What can hang from each mark:
J512: J957
J957: J101 J260 J512 J897 J943
J508: J674
J619: J674
J260: J536
J674: J508 J619
J394: J883 J943
J101: J957
J592: J674 J939
J883: J153
J897: J101 J957
J943: J394
J939: J153 J592
J153: J939

Every row comes from one small tree of marks. Brackets hold a mark, then the marks that hang from it, in the order of their numbers. Every link used is in the known rows. Which tree was each row made from?
Known rows:
[J508 [J674 J619]]: [  5  -7  13  11   8 -38  49  60   8 -38 -17  21 -20 -48   2   1   6   2
  10 -26 -29 -15 -18 -10 -37  -5  35 -10 -35   0  26  25  53  18 -23]
[J883 [J153 [J939 [J592 J674]]]]: [  2 -15  -5  -4  18  -5  16  52   3 -17 -33  -4  -7  -1  -8   6   3  16
   2 -31  -5  -9 -29 -24 -15 -28   4 -39 -36 -10   5  29  30  12 -40]
[J512 [J957 J101 [J260 J536] J897 J943]]: [ -1   5  -2 -23 -12 -31  15  29   5 -35  25  23  -6 -18 -19  -1   8  21
  14 -20 -22   6 -27  11  19 -20  35 -17  -8  -8  14  33 -10  14   7]
[J897 J101 [J957 [J943 J394]]]: [  8   7  11  11 -39 -24  45  20  24 -35   5   5 -42 -25 -12 -27 -24  -5
  -3  -6 -18  -6  -5  36 -16 -17   6  -6  11 -14  22  23  34  -6 -18]
[J943 J394]: [ -2 -10   7   2 -19 -43  43  22  33 -32 -11  13 -27 -38  12 -10 -14  -7
  16 -16 -28  -3  -2  14 -30   3  19 -27  -2   3   4  16  46   6 -30]
[J394 [J883 [J153 [J939 J592]]] J943]: [  0 -30 -21 -27  24  -5  24  36   1 -23 -23  -5 -14 -15 -22  13 -26  13
 -10  17  -5  29 -34   7 -13 -34  -7 -31 -39  13   4   2  28  25 -34]
[J101 J957]: [ -9 -15  14  20   6 -40  47  20  28 -27  -3  12 -17 -39 -16 -17  -6  -4
  12 -22 -25 -12 -16  -7  -9  -7  14 -29  -9   5   9  28  23   3 -35]
[J394 [J883 [J153 J939]] J943]: [  6 -38 -14 -30  27 -22  27  32   5 -30  -4   0 -26 -21 -23   8 -18  10
  -7  25  -5  23 -33   4  -8 -32 -14 -16 -40  22  -2  -1  22  24 -21]
[J619 J674]: [-10 -14  16   9   5 -45  38  51  25 -36 -14  14 -23 -42  12   2  -7  14
  11 -17 -19 -14 -21 -11 -15   1  25   1  -1  -3   3  31  35  13 -20]
[J939 J153 [J592 J674]]: [ -3 -11   5   1   5   7  28  53  14 -27 -29   6  -9 -18  -3  10 -29  19
  12 -32  -7  -8   1 -24 -13 -14  31 -37 -12  -8  14  47  44   5 -39]
[J260 J536]: [ -8  -1   4  13   1 -46  26  33  22 -34 -17   8  -5 -31  -3   2  -1   4
   7 -21 -17   8 -21  -3  -6   6  29 -12 -13   4  14  36  21   7 -29]
[J153 [J939 [J592 [J674 J508 J619]]]]: [  8 -20   5  -4  19   7  40  72 -17 -21 -56  -5  -3  11  -6  19  10   9
  -3 -42 -16 -12 -23 -26 -38 -21   3 -30 -37  -8   4  11  37  14 -37]
[J153 [J939 J592]]: [ -7  -6   2  12  16 -15  32  27   9 -18 -30   4  -6 -13   2  -1  -5   7
  -3 -27 -26  -6 -16   5 -25 -19  17 -31 -23   4  17  13  29  10 -45]
[J957 J512 [J943 [J394 J883]]]: [  5  -7  -7 -31 -17 -39  38  25  19 -41  -2   5 -48 -43 -15   4 -27   5
   6  32 -22  10  -3  18  -4 -10  20 -21   5 -13   0  14  38  -9 -10]
[J394 [J883 J153] J943]: [  1 -37 -12 -28  18 -30  38  31  20 -34  -1   8 -24 -39 -20   3 -27  13
   5  28  -1  30 -31   1  -3 -16   1 -14 -28  16  -5  19  24  21 -14]
[J512 [J957 J943]]: [  3  -2  22   7   0 -32  51  24  20 -34   2  12 -13 -29  -4 -21 -18   7
   7 -10 -13  -7 -29   8  -8 -30   7 -15 -16  -8  14  35  -1  -2 -13]
[J957 J897]: [  1 -18   2  -9   4 -35  43  25  25 -35   7  26  -4 -31  -2 -12 -13  14
   8 -17 -25  -2 -21   6  -9  -9  30 -19  -1  12  15  26  23   2 -15]
[J883 [J153 [J939 [J592 [J674 J508]]]]]: [  3 -24  -3  -7  19   6  20  63  -4 -20 -41 -19  -1  15  -7  14   2   9
  -1 -27   9 -14 -37 -26 -20 -35 -16 -33 -31 -16 -11  12  24  16 -28]
[J883 [J153 J939]]: [ -3 -20   6  -2  20 -31  26  30  10 -23   1   3 -22 -17  -6   0   0   3
  -1 -14  -4  -8 -36  -3 -18 -28  -3 -22 -30   4   0  12  21  21 -29]
[J592 [J674 J619] J939]: [  2 -18   3  -3   4 -15  67  66   6 -31 -11  12 -21  -6  -4   1  16  16
  20 -30 -25 -17  -6 -36 -19   1  30 -18 -39   0  20  60  33   9 -31]
[J957 J260]: [ -9 -26   7   1   7 -46  32  13  16 -24  -5  25 -37 -30   4  -8  -5  13
  13 -30 -23   1 -13   1  -5  -5  35 -15  -6  -3  -1  26  25  26 -21]
[J883 [J153 [J939 [J592 [J674 J508 J619]]]]]: [  3 -28   7 -11  22   8  30  82 -18 -19 -43 -14  -4  13 -17  26   8   7
   1 -39   4 -14 -39 -29 -36 -29 -10 -36 -42 -15  -4  13  35  24 -34]
[J943 [J394 [J883 [J153 J939]]]]: [  4 -20  -6 -32   4 -28  24  28  19 -23  -8   0 -35 -21 -18  13 -11  -2
   4   9  -9   4 -22  14 -26 -26 -15 -26 -24   8   0  -5  39  16 -29]
[J101 [J957 [J260 J536] J512 J943]]: [-20  -1  -2   9  -1 -55  10  25   0 -35   6   6 -45 -31 -33  -1  -3   2
  12 -14 -29   6 -12  -8  29 -16  34 -21   1 -24  -7  25  15   9 -15]
[J592 [J674 J508 J619] [J939 J153]]: [  0 -29  14 -11   7  13  62  86  -1 -41  -4 -10 -23  12 -13  24  -6   7
  21 -29   3 -20   3 -37 -27 -14   7 -20 -33  -7   3  46  34  20 -21]
[J943 [J394 [J883 J153]]]: [  2 -18  -2 -28  -9 -34  34  29  32 -29  -6   6 -33 -39 -18   9 -21   1
  14   8  -3  10 -20  12 -19  -9  -1 -27  -9   4  -3  15  40  14 -23]
[J957 J101 J512]: [ -5  -6  -1 -15  -2 -40  36  25  12 -35   6  11 -26 -55  -1   0  22   3
   5  -5 -25   1  -3   3  -1  25  51 -24   4  -2  -1  36  24  11 -15]
[J957 J101 J260 J897 J943]: [  5 -13  -5 -36 -10 -32  29  19   8 -31  31  32 -29 -24  -3  -9  -1  25
   8  -8 -31  -1 -26   3  11 -16  39 -22   8 -10   6  25  16  14   8]
[J939 J153]: [ -9 -18  18   3   6 -22  38  32  22 -37   3   9 -24 -32   1   4 -30   5
  11 -19  -8  -6  -5  -1 -15 -13  22 -22  -5   5   8  33  33  16 -25]
[J674 J508 J619]: [ -3 -26  19  -1   9 -28  60  54   4 -34 -22   4 -15 -24  -4   9   1  -4
   7 -26 -12  -2 -27  -5 -35  -3   9 -12 -18   0  -2  14  30  20 -19]
[J592 J674 J939]: [  4 -17  -2  -1   0 -18  55  47  23 -33  -5   9 -17  -6   5 -13  10  18
  18 -21 -20 -17  -5 -32  -7  -3  28 -17 -27  -1  13  60  21   1 -27]
[J883 [J153 [J939 J592]]]: [-11 -13   0   3  17 -13  25  36   6 -15 -19  -4 -10 -14  -9   6  -4   6
  -2 -26  -5  -2 -36   0 -23 -31   2 -35 -28  -4   5  15  27  21 -41]
[J512 [J957 J101 [J260 J536] J943]]: [ -4   9   7 -11 -12 -38  17  29   5 -31   9  14 -20 -23 -13   1  14  12
  14 -25 -16   7 -24   4  18  -8  29 -15 -15 -15  11  40 -10  20  -4]
[J512 [J957 [J897 J101] [J943 J394]]]: [ 12   6   4  -4 -39 -28  48  16  22 -38  24  17  -5 -25  -6 -22 -27   8
  -4  -6 -25  -3 -15  39 -18 -26   9 -37   6  -5  32  31   2  -4  -7]
[J939 [J592 [J674 J508 J619]]]: [  2 -20   7  -2   8   1  50  75  -5 -27 -53  -1   1  -6  -4  17   1  10
   9 -38 -11  -6 -21 -29 -32  -5  17 -30 -22 -14   2  32  38  11 -29]

Write each row's tree:
[ -2 -20  12  -3   6  12  32  63  11 -34 -35 -11  -2  -1  -1  16 -28  12
  10 -32   6  -9  -5 -25 -18 -18  13 -32  -9 -16  -3  32  36   9 -27] : [J939 J153 [J592 [J674 J508]]]
[-13 -17  -4 -21  -1 -48  24  12   8 -26  11  22 -47 -51  -3   4  24  10
   9 -18 -28   2   3   0   7  20  61 -22   6  -9 -12  31  23  27 -10] : [J957 J101 J260 J512]
[ -3  -4   9   2   1 -29  39  29  12 -43   6   5 -46 -38 -23 -19 -13   6
   8   3 -14  -8 -10  15   5 -21  26   8   3 -17  -1  23  28 -11  -7] : [J897 [J957 J512 J943]]
[  6  -2   3 -33 -34 -30  29  12  18 -35  33  29 -28 -25  -7 -12  -8  13
  21 -17 -31  -5  -7  30  -8 -24  24 -34   8  -9   7  16  11  14   6] : [J512 [J957 J101 J260 J897 [J943 J394]]]
[ -5  -3   4  -5  -4 -36  17  25   6 -36  15  24  -8 -12 -21  -7 -15  25
  15 -22 -19   8 -30   9  17 -41  23 -16 -12  -6  12  26  -8   9   5] : [J512 [J957 [J260 J536] J897 J943]]
[ -8   2   4   3 -23 -48  36  22  20 -43   8   1 -50 -46 -15 -14 -20 -15
  14   4 -34 -11   0  11  -6 -16  14 -40  11 -18  -5  12  36  -7 -23] : [J101 [J957 J512 [J943 J394]]]
[ -2 -14 -13 -26   0 -11  23  32  16 -15 -28  -6 -21 -16 -21  21 -17   3
   3  -2  -8   7 -22  18 -32 -28 -10 -41 -23   3   5  -3  44  18 -43] : [J943 [J394 [J883 [J153 [J939 J592]]]]]
[ -8 -18   2  -9   2 -50  26  17   2 -34  10  17 -58 -35  -3  -5 -10  16
   9  -1 -26   4 -10   0  12 -16  40 -15   3 -20 -13  24  23  13  -3] : [J957 J260 J512 J943]
[  4  -1  -7 -21 -23 -41  33  27  15 -49  20  14 -35 -37  -3  -9 -27   6
  11  14 -34  -2  -6  23 -10 -21  28 -30  17  -8   0   9  35 -11  -3] : [J957 J512 J897 [J943 J394]]
[  8 -32 -26 -32  26   5  18  48   1 -20 -36  -2 -10  -5 -20  11 -17  23
  -5  13  -4  23 -31 -20  -4 -32  -6 -33 -48   7   6  14  31  13 -35] : [J394 [J883 [J153 [J939 [J592 J674]]]] J943]
[ -5 -14  13  -3  10  10  38  72  -2 -27 -32   9 -14 -17 -10  22 -20  16
  15 -42 -13  -7  -1 -27 -25 -14  35 -39 -24  -6  19  47  51  15 -42] : [J939 J153 [J592 [J674 J619]]]
[  2 -18  -1  -8  21   1  27  74 -13 -15 -34   1 -11  -3 -13  18  10  13
   5 -38  -9 -10 -34 -30 -30 -27   6 -37 -45  -7  11  24  39  21 -46] : [J883 [J153 [J939 [J592 [J674 J619]]]]]
[ 11   2  -4 -43 -25 -16  36  27  22 -41  10   3 -57 -45 -35   0  -4  -3
  10  30 -21   3   6  31   1   0  25  -2  15 -13   0  12  42 -11  -4] : [J897 [J957 J101 J512 [J943 [J394 J883]]]]
[ 17   2  -1 -53 -29 -14  43  24  25 -40  23  22  -9 -32 -19  -2 -16  10
   9  19 -22   4 -16  31 -10 -18  13 -30   2   1  22  20   8  -6   2] : [J512 [J957 J101 J897 [J943 [J394 J883]]]]
[ -1 -26  12  -8   2   5  51  66  14 -44  -2 -12 -17  15  -3   9 -13  13
  18 -20   9 -22   2 -35 -13 -18   6 -19 -23 -10  -2  47  23  11 -17] : [J592 [J674 J508] [J939 J153]]
[ -5  -4  -7 -13 -17 -44  14  21  19 -32  -7  10 -48 -22 -37   9 -21  -2
  20  -2 -29  14 -10   7  13 -19   6 -24  -6 -13   3  10  32   8 -21] : [J101 [J957 [J260 J536] [J943 [J394 J883]]]]
[  0   3   2 -20  -6 -39  38  29   5 -38  17   7 -35 -46  -2  -5   8   7
   0  12 -23   2 -15   2   7   7  42 -22   5 -16   1  36  20   3  -4] : [J957 J101 J512 J943]
[-11 -30 -10 -21   6 -46  24  12   8 -34  15  30 -37 -40 -11  -2  -3  21
  13 -18 -27   3  -3   8   9  -9  56 -23   7  -1  -6  19  25  16  -3] : [J957 J260 J512 J897]
[ -9   2  -3   9 -17 -35  10  21  -4 -36   7   6 -49 -23 -37  -7   2  12
  -9 -14 -14  11  -6  22  31 -12  44   8   6 -26   9  37  11  10  -3] : [J897 J101 [J957 [J260 J536] J512 J943]]
[ -8 -18   8  13  -7 -30  36   4  17 -20   2  22 -41 -27 -23 -19   0  13
  -1 -39 -17  -5  -1  23  -2  -7  32   3   5  -6  14  33  21  23 -17] : [J897 J101 [J957 J260]]
[  5  -9  -5   2  14  -6  24  40   7 -18 -43   6  -3  -1   6  -2   1  18
  -1 -32 -23 -12 -16 -22 -16 -18  20 -33 -29  -5  18  27  32   0 -46] : [J153 [J939 [J592 J674]]]
[-16   2  -4   6 -26 -58   6  20   8 -41   3   2 -60 -32 -27   1  -9  -9
  20 -13 -37   4   4   9  13 -14  26 -33   7 -23 -12   9  30   8 -18] : [J101 [J957 [J260 J536] J512 [J943 J394]]]
[  3 -26   6  -6   7  -9  68  76   0 -36 -18  -1 -14   6  -2  10  17   9
  17 -31 -10 -16 -13 -37 -27  -4   9 -14 -35  -6   3  47  26  12 -20] : [J592 [J674 J508 J619] J939]
[  0 -19   5  -5   2  -2  46  55  20 -38   4   4 -22  -2  -1   4 -13  19
  22 -22  -6 -19   8 -33  -8 -13  22 -24 -26  -2  14  60  30  10 -27] : [J592 J674 [J939 J153]]
[-13  -2   2  -5  -6 -32  13  26  16 -27  -2  15 -31 -24 -30   1  24   6
  18 -38 -20   5  -6  10  12  12  43   9  -2  -3   6  27  24  21 -14] : [J897 [J957 J101 [J260 J536]]]
[ -8  -6 -14 -16  -1 -47   5  28  -8 -43  15  19 -33 -26 -20   7 -10  24
  10  -3 -26  13 -18   5  28 -19  48 -13   2 -13  -3  24  14   7   6] : [J957 [J260 J536] J512 J897 J943]
[-13  -8   1  21  -4 -46  42  11  13 -28   8   6 -24 -53 -23 -11   5  -2
 -12 -16 -26  -6  -1   3   3  11  33 -37   5  -4  12  46  12  10 -32] : [J897 [J101 [J957 J512]]]
[-11  -1  -1  23 -14 -47  20  18   3 -25   4  10 -29 -20 -27  -9  -7   5
  -7 -28 -27  11 -21  -3  23 -14  22 -25  -2 -21  21  43   6  19 -21] : [J897 [J101 [J957 [J260 J536] J943]]]
[-11 -14 -11  -5   1 -45  12  24  13 -30   2  28 -13 -19 -12   6  -1  22
  17 -31 -26  12 -19   4   8  -8  43 -14  -4   4   8  23  18  18 -13] : [J957 [J260 J536] J897]
[ -1   1   1  -7 -22 -47  35  24  17 -44   3   4 -49 -43   3  -8 -20  -5
  10  10 -27   0  -3  16 -11 -10  25 -27   7 -17  -5  14  38  -5 -15] : [J957 J512 [J943 J394]]
[-13 -26   2  -2   3 -39  32  10  21 -27  16  34 -25 -30 -25 -15  -7  14
  19 -33 -33  -9 -14   0   4 -23  30 -32   2   4   4  17  19  14 -17] : [J101 [J957 J260 J897]]
[  4  -8  -6 -15 -38 -39  32   9  14 -33  23  28 -39 -20   1 -13 -27  15
  -2 -12 -35   4  -7  29  -5 -24  25 -32  18 -14  16  20  24  15  -4] : [J957 J260 [J897 J101] [J943 J394]]
[-12  -9 -20  -4 -10 -49   8  16  -2 -31  14  19 -20 -30 -20  10   7  24
  -7 -22 -25  17  -4  15  21   7  62 -23  10  -3  11  39   6  23  -7] : [J957 [J260 J536] J512 [J897 J101]]
[  9 -27  14  -7  10 -17  53  69   3 -32 -34   3 -12 -12   0   9   8   6
  10 -29 -10 -10 -21 -30 -27  -2  13 -14 -24  -8  -2  29  33   8 -20] : [J592 [J674 J508 J619]]
[  1  -7 -14 -20 -36 -44  23   5   4 -39  27  23 -51 -32  -6  -7 -18  18
  -5   1 -37   5   4  32   1 -15  42 -35  24 -20   7  20  24  10   0] : [J957 J260 J512 [J897 J101] [J943 J394]]
[ -2 -23  15  -6   9  20  42  82  -8 -30 -40  -8  -8  -2 -11  31 -21  11
  12 -40   0  -9  -5 -28 -32 -17  13 -36 -18 -15   2  32  48  17 -29] : [J939 J153 [J592 [J674 J508 J619]]]
[-11  -7 -21 -31  -6 -45   6  25   2 -36  19  19 -21 -35 -19  16  25  20
  13 -18 -31  12  -6   4  22  17  69 -22  10   0  -3  29  15  20   0] : [J957 J101 [J260 J536] J512 J897]
[  8   8   4 -17 -32 -40  41  29  25 -38  10   9 -32 -35  11 -10  -4  -7
   8   4 -30  -1 -12  13 -17   0  19 -29   6  -9   7  21  36   4 -15] : [J957 J101 [J943 J394]]
[-17  -3  -6  15  -8 -39  11  18   3 -27  -1   9 -41 -32 -38  -1  14   8
  -3 -29 -15  10   6  25  21   9  51   5   7 -12   8  39  13  19 -17] : [J897 J101 [J957 [J260 J536] J512]]
[  6 -19   0   0  14   4  28  53   0 -22 -52  -9   3  11   5   7   5  11
  -5 -27  -8 -13 -22 -21 -23 -22   0 -32 -26 -10   3  13  28   6 -34] : [J153 [J939 [J592 [J674 J508]]]]
[ -1 -11  11   9 -11 -26  35  11  13 -24  12  19 -48 -19 -22 -26 -15  16
  -6 -21 -16  -2 -12  19  10 -24  22   8   5 -19  18  35  15  10 -10] : [J897 J101 [J957 J260 J943]]
[  3  -9   6 -29 -10 -24  35  15  11 -32  33  31 -17 -23 -12 -12   1  23
  13 -17 -23  -8 -23  13  10 -25  32 -25  -2  -9  10  30  -6  16  11] : [J512 [J957 J101 J260 J897 J943]]
